What can hang from each mark:
munov: gamaf lerilu lili
domob: gamaf supu
lerilu: birik munov
funa: defunu
birik: lili
defunu: gamaf lili
gamaf: domob munov
lili: birik defunu munov

Each row was made from one small tree. Brackets hold a mark, then the marks that hang from it, in alphabetical order. Every link used is in the known rows. Write each row's tree.
Known rows:
(lerilu (munov gamaf (lili birik))): [-0.10  3.69 -0.88 -0.47 -1.79  3.11 -1.06  0.85  3.95  0.29 -6.54  1.43
  2.93 -2.31 -1.53  0.96  2.95  2.60 -0.70  1.36 -0.76]
(lili birik defunu munov): [-4.65 -3.81 -7.90 -1.93 -2.59 -0.44 -0.69  0.69 -4.79 -5.70 -0.90  3.11
 -1.93  4.38 -3.02  2.54 -2.99  0.73 -1.57 -0.44  0.95]
(lili birik defunu): [-2.53 -2.06 -5.66 -3.39 -1.65 -0.27 -1.91 -0.67 -3.90 -4.08 -1.58  0.73
 -1.84  4.59 -0.78  4.21  0.09 -0.97 -2.63  2.68  0.44]
(lerilu birik (munov (gamaf (domob supu)) (lili defunu))): [-1.82  5.39  1.68 -0.30 -3.10  1.03  2.25 -2.63  6.04  3.37 -1.49  2.62
  1.40 -2.37 -1.84 -2.78  4.28  1.96  1.59 -0.25  0.64]
(defunu (lili (munov lerilu))): [ 0.19  1.43 -1.34 -1.12  0.10  0.32 -0.82  2.49 -1.70 -1.75  2.12 -1.32
  2.17 -1.88 -0.40 -0.58  1.82  1.42 -1.16  0.28  0.19]
(defunu lili): [ 1.01  3.59 -2.21 -1.00  0.04  0.56 -1.37  1.16 -2.26 -0.82  1.34 -1.08
  1.09  0.05  0.24  2.33  3.62  1.14 -1.45  5.16 -0.62]
(lili defunu (munov (gamaf domob) (lerilu birik))): [-0.33 -0.21  1.17 -3.12 -1.95 -0.03  0.69 -2.13  0.88 -0.12 -0.05  1.46
  1.17 -0.98  0.25 -1.61  0.45 -0.78 -0.94 -4.26  2.17]
(funa defunu): [ 0.90  3.08  1.00 -0.41  0.30 -1.67 -1.03 -0.77 -2.99  0.04 -1.23 -1.45
  1.42  2.91  1.09  5.72  1.96  0.08 -2.82  1.40 -2.04]
(gamaf domob (munov lerilu (lili birik defunu))): [ 1.13 -1.16  2.15 -1.14  4.76 -2.02 -1.78 -1.76  0.09 -2.92  0.48 -1.25
 -0.06 -0.96  2.06 -4.52 -6.77 -3.21 -0.11 -3.30  0.18]
(defunu gamaf): [ 2.83  0.20 -1.56 -1.54 -2.12  1.45  0.25 -0.70 -0.53  1.69 -1.66  0.19
 -0.60  1.74  1.52  4.64  2.98  0.30 -0.83  4.41 -2.38]
(domob (gamaf (munov lili)) supu): [ 2.05  0.91  4.15  5.82  3.19 -2.54 -1.18 -0.03  4.06  3.92 -1.42 -3.59
  0.95 -1.03 -1.26 -1.37  1.00 -0.95  0.90  5.95 -1.75]
(munov (gamaf domob) lerilu (lili birik defunu)): [ 2.31 -0.35  6.01 -1.71  2.19  2.76 -3.34  1.87  1.18 -1.75 -3.97 -1.13
  0.44 -4.47  0.97 -1.74 -0.44 -3.06 -2.39 -1.15  1.25]
(gamaf domob (munov (lili birik defunu))): [ 0.03 -0.34 -0.97  0.37  3.72 -1.98 -1.31 -2.21 -1.52 -3.36  0.39  1.43
 -1.53  1.06  0.71 -2.69 -7.57 -1.70  0.52 -0.39 -0.32]
(funa (defunu (gamaf munov))): [ 1.57  0.08  0.34  2.16  0.22  0.02  0.46  0.89 -1.90  1.78 -1.37  1.32
 -0.53  2.11  0.93  4.10 -0.87  1.25 -0.45 -0.13 -1.85]
(gamaf (domob supu) munov): [ 2.30  2.35  1.91  1.18  4.03 -6.68  2.64 -5.91 -0.19  1.18  2.69 -1.51
  1.31  4.27  1.88 -1.57 -4.82 -3.55  2.14  0.66 -1.84]
(lili birik defunu (munov (gamaf domob) lerilu)): [-1.82 -3.56 -0.98 -2.44 -0.97  0.45 -0.23  0.38 -2.29 -3.39 -1.85  1.66
 -0.25  1.10 -0.94 -0.72 -3.38 -1.99 -0.86 -4.01  2.10]
(lerilu (birik (lili (defunu gamaf))) munov): [-3.47  0.99 -4.36 -1.65 -3.92 -1.54  1.13 -2.74  4.93  1.85  0.52  2.64
 -0.02  0.91 -0.87 -0.10  5.15  6.35 -0.92  1.66  1.98]
(funa (defunu (gamaf domob munov) (lili birik))): [-1.09 -0.55 -0.81  3.80  0.85  1.54  1.30  3.42 -4.48  0.38  1.93  1.96
 -3.02  2.11 -0.27  1.12 -3.70  0.76  2.73 -0.32 -0.76]
(lerilu (munov (gamaf (domob supu)) (lili birik defunu))): [-1.26  2.70  1.65  0.67 -0.61  0.38  1.21  0.49  2.40  0.06 -3.52  3.28
  0.58 -0.51 -2.54 -2.07 -0.39  0.61  0.66  0.98  0.56]
(gamaf (domob supu) (munov lerilu (lili birik defunu))): [ 0.73 -1.46  4.19  1.19  5.48 -4.16  0.17 -1.29  0.48 -1.82  1.74 -1.84
 -0.24 -0.18  0.35 -5.35 -6.46 -4.15  0.94 -2.62  0.18]
(munov gamaf (lerilu birik)): [ 3.40  3.28  3.38 -4.13 -2.00  2.35 -1.61 -3.23  5.39  3.96 -3.71 -4.82
  5.06 -3.25  3.17  2.83  8.89 -1.48 -2.20 -1.42 -0.33]

Write each row's tree:
[ 0.60 -1.90  0.97 -1.08 -0.27 -1.77  2.45 -2.36  0.38  1.84  2.58  1.31
 -2.12  1.82  0.96 -1.83 -1.24 -1.75  1.19 -0.83  0.77] => (lili (defunu (gamaf (domob supu) (munov (lerilu birik)))))
[ 3.61  1.29  6.55 -1.18  2.41  2.92 -3.25  0.50  2.67 -0.28 -4.65 -3.72
  2.38 -4.82  2.15 -0.73  0.98 -3.36 -1.52 -0.96 -0.81] => (munov (gamaf domob) lerilu (lili birik))
[-1.27  0.16 -0.19  2.48 -0.59  2.31  1.05  3.79 -5.31  0.38  1.95  1.19
 -3.40  2.29 -0.32  2.73 -1.00  0.46  1.85  1.65 -1.13] => (funa (defunu (gamaf domob) (lili birik)))
[ 0.29 -3.07 -3.29  1.03 -0.03  3.88 -0.19  4.50 -0.86  0.17  0.45 -0.28
 -1.31 -1.36  0.09 -0.45 -0.32  0.90  1.90  0.20  0.18] => (defunu (gamaf (munov lerilu)) (lili birik))
[-3.08 -3.26 -5.73 -0.85 -2.81  1.72 -0.93  1.75 -3.16 -4.02 -3.83  4.32
 -1.06  2.29 -3.33  2.87 -1.69  0.94 -1.65 -0.52  1.84] => (lili birik defunu (munov gamaf))
[ 0.85 -0.31  5.06 -1.50 -0.14  1.24 -0.37  0.34  3.16  1.40  1.22 -1.89
 -1.11 -4.24  0.61 -2.70  3.29 -1.52 -0.69 -0.71  0.17] => (munov (lerilu birik) (lili (defunu (gamaf (domob supu)))))
[ 1.86  0.69  2.68  4.39  2.07 -3.81  0.10 -2.06  3.14  4.84 -0.60 -3.95
  1.29  1.89 -0.40 -0.09  1.49 -1.79  1.29  5.63 -1.64] => (domob (gamaf munov) supu)
[ 1.50 -0.20 -0.61  1.84  1.73 -3.61 -2.23 -0.22  1.31 -1.61 -2.15  0.67
  2.38 -0.17 -0.53  2.50  0.97  4.38 -4.28  3.51  1.62] => (birik (lili (munov gamaf)))
[ 1.11  1.50  0.15 -2.45 -2.60  1.34 -0.35 -1.94  3.35  1.43 -2.59 -1.89
  4.25 -2.39  0.75  1.37  4.60  0.41 -1.22 -3.43 -0.12] => (lili (munov gamaf (lerilu birik)))
[ 2.79  2.58  7.07 -2.52  0.55  2.86 -2.30 -0.95  4.51  1.37 -2.12 -1.52
  1.57 -6.37  1.79 -2.39  3.68 -1.79 -1.91 -1.87  1.23] => (munov (gamaf domob) (lerilu birik) (lili defunu))
[-2.82 -1.53 -2.16  1.25 -1.57 -3.82  1.52 -2.84  1.35  0.47  3.75  1.44
 -2.00  1.94 -1.33 -0.12  1.49  3.06 -0.17  1.86  1.71] => (lerilu (birik (lili (defunu (gamaf (domob supu))) munov)))
[ 1.50 -0.31 -1.54  0.44 -0.75  3.45  0.53  2.43  1.67  2.73  1.89 -0.42
 -0.15 -3.07  0.94 -1.18  2.65  1.98  1.75 -0.09  0.24] => (defunu (gamaf (munov (lerilu birik))) lili)
[-0.99 -0.22 -2.44  0.03 -0.96  3.35 -1.25  4.26 -1.43 -2.04 -1.05 -0.76
  1.70 -2.23 -1.63  0.56  1.84  1.05 -0.33 -0.63  1.03] => (defunu (lili birik (munov gamaf lerilu)))
[-0.67 -0.33  2.58 -1.59 -1.56 -1.35  1.94 -1.82  1.19  0.63  0.71  1.07
  1.04 -0.51 -0.80 -2.09  0.65 -1.45 -0.19 -3.91  2.18] => (lili defunu (munov (gamaf (domob supu)) (lerilu birik)))
[ 1.98  0.80  3.03  3.17  2.05 -0.07  0.51  0.87 -1.84  1.28 -0.28  1.63
 -1.58  0.68  1.15  1.28 -3.66  0.38  0.73 -0.40 -2.08] => (funa (defunu (gamaf domob (munov lili))))
[-0.60 -0.34  1.14  1.79 -1.55  0.98  4.17  2.05 -0.48  2.48  5.66  0.15
 -1.64 -1.29 -0.90 -3.31  0.95  0.11  4.24 -0.34 -0.20] => (defunu (gamaf (domob supu)) (lili (munov (lerilu birik))))
[-2.28 -0.74 -4.22 -0.97 -0.70  1.53 -1.15  3.37 -2.67 -3.26  1.32 -1.71
  0.93 -0.63 -1.39  0.12  0.67  0.75 -0.25 -0.41  0.26] => (defunu (lili birik (munov lerilu)))
[-0.52  0.86 -1.85 -3.66 -2.22 -0.85 -0.19 -3.04  1.68 -0.27  0.43 -3.09
  3.40 -0.34  1.10  0.97  3.26  0.12 -1.24 -3.34 -0.94] => (lili (munov (lerilu birik)))
[ 2.86 -1.98  1.75  0.31  2.10  1.18  0.01 -0.40  1.13  0.58 -0.55 -0.79
 -1.11 -1.29  2.43 -1.95 -4.02 -1.86  1.73 -1.22 -1.73] => (defunu (gamaf domob (munov lerilu (lili birik))))
[ 0.48 -2.36 -1.31  0.91  1.08  2.38  1.14  2.36 -1.70  0.40  2.69 -0.14
 -2.24 -0.36  1.25 -2.61 -3.42 -0.93  3.75 -0.50 -0.09] => (defunu (gamaf domob (munov lerilu)) (lili birik))
[-2.61 -1.01 -1.67  3.45 -1.19  2.09  1.86  4.55 -5.80 -0.69  2.37  2.75
 -3.44  2.08 -1.68  1.65 -2.92  1.44  2.47 -0.33 -0.77] => (funa (defunu (gamaf domob) (lili birik munov)))
[ 1.04 -0.55  3.30  2.11  1.81 -2.17  0.66 -1.21  0.59  2.68  1.61 -0.86
 -0.56  0.88  2.41  0.55 -1.15  1.13  0.30 -2.33 -0.36] => (funa (defunu (gamaf domob (munov (lerilu (birik lili))))))
[-2.12  1.78 -1.74  1.40 -0.10  1.08 -1.37  3.49 -4.92 -1.54  0.47 -0.78
 -0.47  2.02 -0.98  4.60  1.58  1.14 -1.17  1.81 -0.84] => (funa (defunu (lili birik)))
[-3.20 -0.06 -6.80  0.35 -1.38  1.49 -0.80  3.03 -3.91 -3.65  1.20  0.52
 -0.19  1.01 -2.56  1.70  0.10  1.94  0.24  1.88 -0.04] => (defunu (lili birik munov))
[-1.35 -1.05 -1.33  1.25  0.19 -4.19  1.01 -3.89  2.57  1.59  3.29  0.59
 -1.68  2.02  0.11 -0.38  1.23  2.25 -0.05  2.36  1.74] => (lerilu (birik (lili (defunu (gamaf (domob supu) munov)))))
[ 0.69 -2.32 -1.87 -2.53 -1.59  0.78  0.10 -0.88  0.74  0.91 -0.06  1.62
 -1.23  0.46  1.08  0.52  1.02  0.39 -0.91 -0.63  0.90] => (lili (defunu (gamaf (munov (lerilu birik)))))
[ 0.63  0.84  1.42  3.11  4.63 -4.06  0.68 -2.72  0.08 -1.11  1.07 -1.30
 -0.14  1.56 -0.04 -2.71 -6.19 -2.98  2.33  0.41 -1.89] => (gamaf (domob supu) (munov (lili birik)))
[-1.62 -3.10  0.33 -1.58 -2.68 -1.12  3.34 -0.99 -0.30  0.59  3.44  1.86
 -2.06  0.93 -0.72 -2.48 -0.80 -0.90  1.28 -3.36  1.10] => (lili (defunu (gamaf (domob supu))) (munov (lerilu birik)))
